What can hang from each mark:
J_576: J_125
J_125: J_211 J_862
J_693: J_888
J_174: J_576 J_791 J_888
J_915: J_791
J_888: J_791
J_862: J_125 J_150 J_366
J_791: J_125 J_174
J_150: J_211 J_576 J_791
J_211: J_150

Every row comes from one small tree of marks. The marks that hang from a mark follow it in brackets, in the order of their numbers. Every link used is in the known rows. Which tree was each row made from?
Known rows:
J_576[J_125[J_211[J_150[J_791]] J_862]]: [ -4  -2 -22 -54  25  10  19  22  55  -6  19 -33  -3 -55  -4   0  23 -15
 -50  28   3  19  14  -3 -18  -2  -3]
J_862[J_150]: [ -1 -11 -25 -18   0   2  17   9   8  -7   0 -36   2 -42  14 -29  10 -12
 -25   7   0   8  11  -9 -20   2  33]
J_211[J_150[J_576 J_791[J_174]]]: [ 12 -36 -18 -60  25  31   4   2  20 -28  16 -33 -14 -30 -18   5   9 -24
 -12   7  10  22  14  -4 -30   2   5]
J_211[J_150[J_576]]: [  0 -15 -21 -44  24   5   8  -1  28 -28  17 -33 -10 -37 -22   6   8 -30
 -18   0   7  19   7 -10 -26  -1  -5]
J_150[J_211 J_791[J_125]]: [  1 -25 -35 -20  20   1  11  15  -4  -4   4 -32  -7 -41   8   1  32 -42
 -25  23  17  24  10  -9 -62   5  -3]
J_693[J_888[J_791[J_125 J_174]]]: [  8 -22 -67 -13  -2  -9  31   6   5   5 -13 -23  13 -31  18 -21  20 -19
   6   2  -4  -4  39  -3 -10  13  27]
J_211[J_150[J_576 J_791[J_125[J_862]]]]: [  5 -19 -21 -44  25  24   6  12  37 -21  23 -32 -21 -32 -23   4  11 -45
 -24   7  11  24   2 -13 -44   2 -18]
J_791[J_125[J_211]]: [-17 -13 -50 -13  16  -9  29  13   9   1  14 -23  -4 -37   4 -10  39 -47
 -27  13  12  14   7  -8 -52   3 -12]
J_125[J_211 J_862[J_150 J_366]]: [-23  22  -1 -59   8 -28  31  13  62   7  21 -35 -21 -42  17 -18  11 -13
 -44  16 -18  15  -5   8 -19  -5  -1]
J_862[J_125[J_211] J_150[J_576] J_366]: [  0  20  27 -63   6 -28   8   0  40  -7  29 -52 -10 -48   6 -23  20  -2
 -49  11 -10  22  -3   4 -11   3  33]
J_915[J_791[J_125 J_174[J_888]]]: [-10 -39 -48  -9   7 -38  49   7   0 -11  -9 -20  10 -26  13  -9  40 -22
  -4  15  10   4  34  -8 -23   9  16]
J_211[J_150[J_576 J_791]]: [  8 -26 -17 -49  23  34  -1   3  21 -27  16 -35 -15 -34 -18   5   3 -32
 -22   4  11  21   8  -5 -33   3  -5]
J_174[J_791 J_888]: [  2 -34 -29   0  -1 -16  39  -9  17  -7  -6 -29 -11 -28  13  14  31 -21
 -11  25   9   5  13   7  16  11  15]
J_211[J_150]: [ -5 -14 -30 -32  24   3  15  -2  18 -15  11 -32   7 -38 -13 -11   5 -26
 -23   4   6  10   2 -13 -21  -1  -5]
J_150[J_211 J_791[J_174]]: [  6 -40 -27 -47  21   7   9   6  -7  -9  -3 -33  -7 -37  12   4  26 -13
  -8  27  11  22  25   3 -42   3  24]
J_125[J_211 J_862]: [-25   3 -22 -55  16  -1  22  11  51   5  17 -26 -22 -39   2   0  16 -21
 -29  17  -5  15   4   8 -29  -3  -7]
J_150[J_211 J_576]: [ -1 -13 -17 -40  18 -29   4   2  17 -28   8 -33 -28 -45  -8  28  28 -24
 -12  12   9  29  21  -4 -42  -3   9]
J_174[J_576[J_125] J_888[J_791]]: [  6 -16 -28  25   2 -21  45  -5  18  -8 -15 -32   8 -49  -3  -4  63  -9
 -29  33  10  12  58   0  18  -4  18]
J_888[J_791[J_125[J_211[J_150] J_862]]]: [-15 -15 -58 -31  16 -26  47  15  42   1  12 -26 -10 -35   1  -3  37 -35
 -19  20   4   6  10  -9 -23  -5  -1]
J_791[J_125 J_174[J_888]]: [ -1 -37 -38  -5  11 -12  37   5   8  -4   1 -18  -7 -25   6  -9  53 -33
   8  22   8  16  22 -12 -26   2  12]
J_888[J_791]: [ -5 -31 -53  -5   2  -5  32   2   7  -2 -11 -32  -6 -32  10  -7  20 -16
  -7  13   6  -5  28  -5  -3  -3  18]
J_791[J_125[J_862]]: [-13  -5 -40  10  12  -6  26  18  33  11  10 -22 -18 -32  -6 -16  25 -50
 -21  14   7   9   8 -23 -42  -2 -21]
J_211[J_150[J_791[J_174]]]: [  7 -34 -27 -49  26  30  11   1  10 -16   9 -32   5 -32  -8 -11   6 -21
 -17  11   9  13  10  -5 -26   2   5]
J_693[J_888[J_791[J_125[J_211]]]]: [  2 -11 -66 -18  -2 -10  29   7   9   5  -8 -26  13 -36  20 -17  19 -25
  -8  -1  -5  -2  30   2 -15  14  17]
J_211[J_150[J_576[J_125]]]: [  6 -13 -20 -42  26   3   9   6  35 -30  17 -34  -5 -45 -23   8  15 -25
 -28   7   9  20  13 -14 -20  -2  -3]
J_576[J_125]: [  5 -16 -32   4  11  10  14  13  13  -5  -3 -33   6 -52   3  -9  22 -14
 -35  20  11   5  31 -14  -9   0   6]

Write each row's tree:
[ -6 -27 -53 -10   8 -31  52  11  33   7  -1 -25 -16 -25   7 -13  37 -25
   0  24   1   0  28 -14 -10  -8   9] -> J_888[J_791[J_125[J_862[J_366]] J_174]]
[ 10  -5  11 -23  -5   4   9   9  17 -11   5 -46 -23 -34  19 -23  -2 -16
 -35   4  -5  15  12  -1 -18   3  11] -> J_862[J_150[J_576 J_791] J_366]
[ -3 -35 -38  -8   5 -35  48  -2   0 -14 -18 -25  19 -35   8 -10  40   0
 -16  20  10   3  58   0  -4   6  26] -> J_915[J_791[J_174[J_576[J_125] J_888]]]
[ 11 -24  -8 -48  12  46  -4  22  38 -18  13 -35 -38 -41  -4  18  19 -24
 -33  20  11  27  29   6 -33   4   0] -> J_150[J_576[J_125[J_211 J_862]] J_791]
[ -4  13  -1 -24   4 -56  27   4  18  -3   4 -44   1 -48  25 -26  11  -9
 -38  12  -9  13   3  -8 -18  -4  16] -> J_862[J_150[J_211] J_366]
[  5 -24 -19  -6  10  -8  36  -3  22  -6  -7 -25  -1 -37  -5  -9  51  -1
 -10  31   4  16  54  -2   3  -4  24] -> J_791[J_174[J_576[J_125[J_862]] J_888]]
[ -2 -42 -66  -8   9 -19  48   8  10  -1  -5 -24  -6 -27   8 -10  43 -24
   5  22   9  -1  33 -12 -16  -4  22] -> J_888[J_791[J_125 J_174]]
[-20  13  -2 -73  24  -8  24   9  64   2  27 -34 -20 -38   1  -5   4 -25
 -45  16 -11  19 -10   9 -25  -5 -27] -> J_125[J_211[J_150[J_791]] J_862[J_366]]
[ -8 -42 -37 -21   3 -28  41  -1  -3 -14 -16 -24  10 -26  16  -6  26  -4
  -1  13   5   0  39   1  -7   8  26] -> J_915[J_791[J_174[J_888]]]
[-15 -21 -32 -44  17 -21  45  13  44   1  17 -16 -19 -28   4   0  58 -32
  -1  29  -1  25  12  -1 -31  -2   7] -> J_791[J_125[J_211 J_862] J_174[J_888]]
[  9 -30 -31 -26   4  22  20  17   3  -5   3 -33  -1 -34  17 -32  20 -19
 -20  16   6  14  15  -8 -37   7  35] -> J_862[J_150[J_791[J_125 J_174]]]
[  4 -18 -16 -42  21   0   1  21  31 -18  17 -32 -42 -38  -9  25  32 -46
 -19  21  14  38  14  -7 -66   2  -8] -> J_150[J_211 J_576 J_791[J_125[J_862]]]
[ 19 -35 -13 -21   8  54  -9  16  13 -21   3 -37 -29 -39  -4  12  15 -24
 -27  16  17  21  36  -2 -28   6   4] -> J_150[J_576[J_125] J_791]
[  5 -33 -25 -32  12  40   1  16  10 -17  14 -30 -35 -29  -4  12  27 -48
 -22  10  18  27  19   2 -59   9  -9] -> J_150[J_576 J_791[J_125[J_211]]]
[-13 -24 -53  -2  12 -43  54  10  15  -2  -6 -19   8 -28  -2 -20  38 -22
 -17  18  11   2  49 -14 -32   5   6] -> J_915[J_791[J_125[J_862] J_174[J_576]]]
[-26  16  -6 -47  12 -22  28   8  55  11  17 -31 -25 -37   9  -7  10 -21
 -36  16 -13  12   1   8 -20  -6 -21] -> J_125[J_211 J_862[J_366]]
[  6 -16 -63 -17  -1 -11  32   9  20   9 -10 -23   6 -30  16 -20  18 -19
   6   4  -8  -3  37  -4  -8  11  23] -> J_693[J_888[J_791[J_125[J_862] J_174]]]
[ -5 -28 -35   4  -1 -14  37   1  15  -5  -8 -27  -9 -30  13   2  44 -30
  -2  18   4   9  16  -4   0   0  11] -> J_174[J_888[J_791[J_125]]]
[-10 -32 -53 -35  21 -13  39  10   9  -2  14 -18  -3 -30   5 -10  51 -32
  -7  21  10  16  21  -5 -48   2  11] -> J_791[J_125[J_211] J_174]
[  5 -33 -29 -40  25  20  19   5  15 -16  13 -29   3 -30  -8  -9  22 -34
 -14  14  10  20   4  -9 -31   4   0] -> J_211[J_150[J_791[J_125 J_174[J_888]]]]
[  5 -38 -55  -6   8 -16  46   0  10  -4 -12 -29   3 -36   3 -11  43  -2
  -7  27   8  -1  57  -5   3  -6  33] -> J_888[J_791[J_174[J_576[J_125]]]]
[ -8  -3 -11 -61  25   5   4  -5  23  -4  25 -40  11 -46 -13 -12  25 -12
 -36  15   5  17  -3   1 -21   5  20] -> J_862[J_125[J_211[J_150]]]
[ 10 -29 -11 -48  17  12  -9   8   7 -26   6 -37 -33 -39  -2  27  22 -28
 -16  16  14  33  22   4 -51   3   7] -> J_150[J_211 J_576 J_791]
[ 21 -39 -13 -61  23   7   1  16  16 -31   7 -36 -25 -47  -1  29  39 -11
 -15  31  15  36  40   1 -40   1  26] -> J_150[J_211 J_576[J_125] J_791[J_174]]
[  3 -17 -19 -35  13   7   7  11  27 -24  11 -32 -23 -47  -7  17  30 -20
 -29  14  10  21  31   0 -24   0   6] -> J_150[J_576[J_125[J_211]]]
[  5 -13 -65  -3  -5  -7  26   7   6   7 -13 -26  13 -34  18 -21  14 -27
  -4  -2  -4  -5  32  -5 -11  13  17] -> J_693[J_888[J_791[J_125]]]
[-19  22   5 -68   8 -28  26  14  69  -2  25 -36 -33 -42  10  -6  13 -15
 -41  14 -16  21  -1   9 -22  -5  -1] -> J_125[J_211 J_862[J_150[J_576] J_366]]
[ -6 -37 -38  -8   5 -33  47  -6  -4 -13 -18 -24  16 -29   8 -11  36  -3
  -9  16   9   2  54   2  -7   7  25] -> J_915[J_791[J_174[J_576 J_888]]]
[  6 -17 -31   7   7 -34  57  -9  27 -10  -2 -30   7 -48  -2  11  66 -12
 -47  43  16  14  48  11  16   8  16] -> J_174[J_576[J_125[J_211]] J_791 J_888]
[  2  -9 -65 -29   5 -14  30   7  15   1  -3 -26  18 -38  14 -16  17 -27
 -10  -2  -5   1  24   0 -16  13  14] -> J_693[J_888[J_791[J_125[J_211[J_150]]]]]
